What can hang from each mark:
D: H Q
H: C
C: Q W
W: C D N
N: H Q W
B: W
Q: C D

Known rows, with every way that one mark hangs from another:
[B [W C]]: [ 53.4  13.7  24.1 -17.2 -14.7   5.9 -16.4  66.9  16.4  13.3 -25.0  21.5
 -17.0  24.6  40.8  24.9 -29.4   5.6   8.8]
[B [W D]]: [ 76.6   1.1  28.3 -34.4 -47.8   7.4  -1.5  58.6  10.1  -7.9 -20.8  18.7
  -2.5  34.4  33.7  23.5 -39.3  21.3  -0.8]
[D Q]: [ 40.9  15.7   1.9   7.4 -51.0  11.9   2.7  40.4  40.9  29.2   3.4  19.4
   0.7   2.9   9.7  25.9 -25.1  27.0   4.0]
[N [Q D]]: [ 33.5  21.8  -2.1   9.1 -42.3   4.0  -9.3  48.7  29.8   4.7   3.1   1.6
   2.9  23.8  -4.3   7.8 -27.0  25.2  -3.3]
[W [N Q]]: [  9.3  20.7   0.6   1.6 -53.6 -12.6  -7.1  44.6  25.9  45.4  15.9  25.4
 -15.1  10.3   5.6  17.1 -33.0  18.8  15.9]
[D H [Q [C [W N]]]]: [-24.7  36.5  -0.4   3.7 -23.9  18.0   1.4  68.2  19.9  23.1 -20.8  31.7
  -9.4   8.0   7.1  29.6 -44.0  48.0  30.9]
[H [C Q [W D N]]]: [ -2.5  27.1  44.1 -10.3 -69.2   8.2  -4.6  38.7 -18.4  43.1  -4.2  51.7
  24.3   0.8  10.8   9.7 -26.9  44.3  18.9]
[H [C [Q D]]]: [ 29.3  15.8  20.4  -0.8 -34.8  27.5 -20.0  46.0   1.1  27.3   5.3  15.8
  26.5   7.3  10.0   1.5  -6.9  27.3  -0.2]
[Q C]: [ 36.5  11.5  -3.5 -13.7 -27.5   2.1   3.7  52.2  10.6  -6.4  -5.2  21.1
  -9.9  33.7  25.0  18.9 -38.6  19.6  11.1]
[B [W D [N H]]]: [ 52.3  -5.6  39.6 -41.8 -44.7   9.7  -3.9  65.7  -1.4 -11.4 -18.9  42.1
 -17.3  37.7  44.2  28.6 -52.0  26.6   4.7]
[D [H [C Q W]]]: [-11.9  32.1   2.4   2.4 -23.7  31.4  10.5  40.6   2.1  40.3  -4.2   7.6
  20.0 -19.2   2.0  18.0 -20.9  18.4  32.1]
[N H [W [C Q] D]]: [ 17.5  18.4  27.9  -2.9 -74.7  -9.4  14.1  49.4  -8.7 -28.9 -31.5  33.7
  13.6  23.7  32.3  26.1 -51.3  17.8   8.4]
[N [W [C Q]]]: [ 11.0  33.2  12.1   9.8 -57.9 -10.7   7.8  40.4  14.3   9.9 -22.9  23.5
   7.5   6.5  28.1  23.5 -29.0   5.7  15.1]
[W [D H [Q C]]]: [ 22.8  17.0  -1.4  -7.2 -44.7   8.3  -8.2  78.8   6.5  -2.0 -15.5  19.9
   6.8  30.7   9.0  24.9 -46.9  43.3  13.5]
[H [C Q]]: [ 28.1  11.9  13.8  -0.5 -47.1  19.7  -7.2  34.6   6.8  49.5  14.6  11.3
  24.1  -7.7  10.6  12.3  -8.4  15.7  13.6]
[N [Q C D] W]: [ 16.5  24.1   1.8   6.2 -59.8 -11.8   5.0  54.3  34.1 -25.5 -22.0  -7.7
  -4.0  41.6   4.7  11.6 -35.4  32.0   4.6]
[N H W]: [ 30.9   8.5   1.9 -13.2 -52.9   4.7  41.8  29.0  27.9 -30.1 -13.5  16.6
 -15.1  11.8  32.0  29.4 -45.3   0.9  14.4]
[C Q W]: [  9.5  33.5  12.3   7.4 -57.3  16.2  22.5  17.3   9.3  16.2 -13.9  22.3
  25.8  -8.8  11.7  21.0 -32.8  28.5   9.9]
[H [C [W [N [Q D]]]]]: [ -6.2  32.9  31.5  -1.3 -40.7   9.4 -11.0  46.3  10.9  38.5   1.0  35.5
  -4.5   5.4  -4.6   1.2 -19.0  38.7  20.7]

Rows:
[ -6.1  41.9   4.6   9.9 -27.8   4.7  -4.0  63.7   6.9  -7.1 -36.2  19.9
   9.3  14.9  23.9  15.5 -31.2  10.1  13.4] : [N [W [C [Q [D H]]]]]
[ 20.2  30.9  17.0 -12.2 -20.1  17.1   3.6  56.2   1.4 -40.0 -33.7  33.7
  -2.1  40.7  18.5   5.4 -43.7  43.7   1.3] : [Q [C W] D]
[-17.8  38.9  10.2  -4.7 -56.2  -5.8   8.5  54.8   1.0  21.2 -13.2  38.8
  -4.5   9.9  -2.2  18.6 -54.1  36.8  29.8] : [C [W [D H] [N Q]]]
[ 24.2  21.4  37.6  -7.2 -64.9  13.2   4.8  41.5   9.8  28.6  -6.1  38.3
  13.5   1.7   0.7  13.4 -23.5  46.2  16.7] : [H [C [W [D Q]]]]
[ 22.0  20.2  -0.4 -12.7   7.2  31.4 -14.4  68.6   4.1   6.4  -3.2  15.8
  -2.6  16.4  12.2   3.0 -18.5  14.4  13.8] : [Q [D [H C]]]
[ 25.1   1.0   4.7   2.6 -49.8  11.2   4.4  40.8  24.8  27.6  23.0  -7.5
  -2.6   2.0  -4.5  18.2 -24.7  15.1  20.0] : [N [H C] Q]
[ 17.7  23.8 -11.5 -13.5   9.5  22.9 -12.2  80.6   0.3 -30.3 -22.5  14.9
  -6.5  43.4  19.6   9.2 -41.5  27.0   8.4] : [Q C [D H]]
[ 14.7  14.7  15.7  -9.6 -69.7 -25.8 -17.3  69.2  -1.4  14.3   0.4  38.1
  -7.4  43.3   7.7  13.9 -50.9  41.9  11.8] : [W D [N [Q C]]]
[  7.6  28.7   6.2 -18.8 -32.1   5.9  15.9  61.9 -11.1 -25.5 -30.0  31.3
  -0.8  33.5  15.5  18.7 -57.4  36.2  21.6] : [Q [C [W [D H]]]]
[ 27.1   3.9  14.1 -15.4 -50.1  11.6  31.4  32.4  21.3  -6.8  -3.0  13.6
 -12.2   5.4  23.9  22.3 -30.0   2.5  24.8] : [N [H C] W]
[ 20.1  31.5  18.2  11.4 -22.2   9.3 -28.6  61.6  -6.3   8.0 -18.7  33.3
  18.3  22.4  22.0   7.0 -26.3  21.0  -5.6] : [W [C [Q D]]]
[  2.2  18.1  20.4 -11.5 -45.8   7.8 -23.7  77.5   0.9  53.7   4.8  48.7
  -1.2   8.8   6.4  17.6 -29.1  40.6  25.6] : [W [D [H C] Q] N]
[ -5.7  21.6  13.6   8.7 -35.7 -14.1 -18.2  65.9   9.1  27.3   2.0  40.8
 -24.5  17.4  15.0  20.9 -42.6  13.6  20.7] : [W C [N H Q]]
[ -1.9  29.3  -0.6  -9.8 -10.4  27.4  14.8  45.4   8.4  29.2  -2.9  16.9
  -3.8 -11.0   5.8  15.8 -26.2  11.2  37.4] : [D [H [C W]]]
[ 45.8  19.5  33.8  -5.7 -17.9  18.4 -32.8  71.2   5.1   4.3 -34.9  15.7
  10.9  27.8  35.9  17.2 -22.5  25.7  -7.8] : [B [W [C [Q D]]]]
[  7.4  22.5   0.5  -1.1 -75.7 -13.9  12.9  54.9  22.7  17.1  -3.8  -7.3
   3.7  10.7  -7.9  17.5 -31.5  17.5  31.6] : [N Q [W [D [H C]]]]
[ 26.3  22.7  20.6 -20.4 -49.1  -3.6  15.7  49.9  -7.0 -27.3 -25.4  38.4
   2.0  37.8  18.9  15.3 -55.9  40.7  11.9] : [Q [C [W D]]]
[ -9.7  27.8  15.4   0.4 -53.5   3.8  21.0  29.9  18.8  13.7  -4.7  33.7
 -14.8   2.2   5.1  23.6 -49.5  29.4  22.6] : [C [W [N H Q]]]
[  8.7  34.4  11.1  -1.4 -52.8  15.1  17.9  49.8  11.9   4.4 -23.5  33.3
   9.7   5.7   2.2  25.6 -46.7  42.3  18.8] : [C [W [D H Q]]]
[  8.9  32.0   8.5   8.0 -41.2   4.0  -0.9  53.8  18.1 -16.1 -19.2   4.5
   2.8  35.8  -6.2   7.5 -39.3  48.0   3.9] : [N [Q [C W] D]]
[  9.7  20.4   5.2 -23.8 -32.4  -2.7  -6.4  70.7 -12.2  14.7  -3.7  53.4
 -12.1  24.5  24.6  17.9 -51.5  19.3  21.7] : [W [D H] N]
[  7.5  17.9  22.8   5.0 -41.2  25.1   3.9  42.3  16.7  -4.5  -3.2   2.7
   4.5  11.3  -9.6   7.8 -28.1  36.5  10.6] : [N [H [C W]] [Q D]]
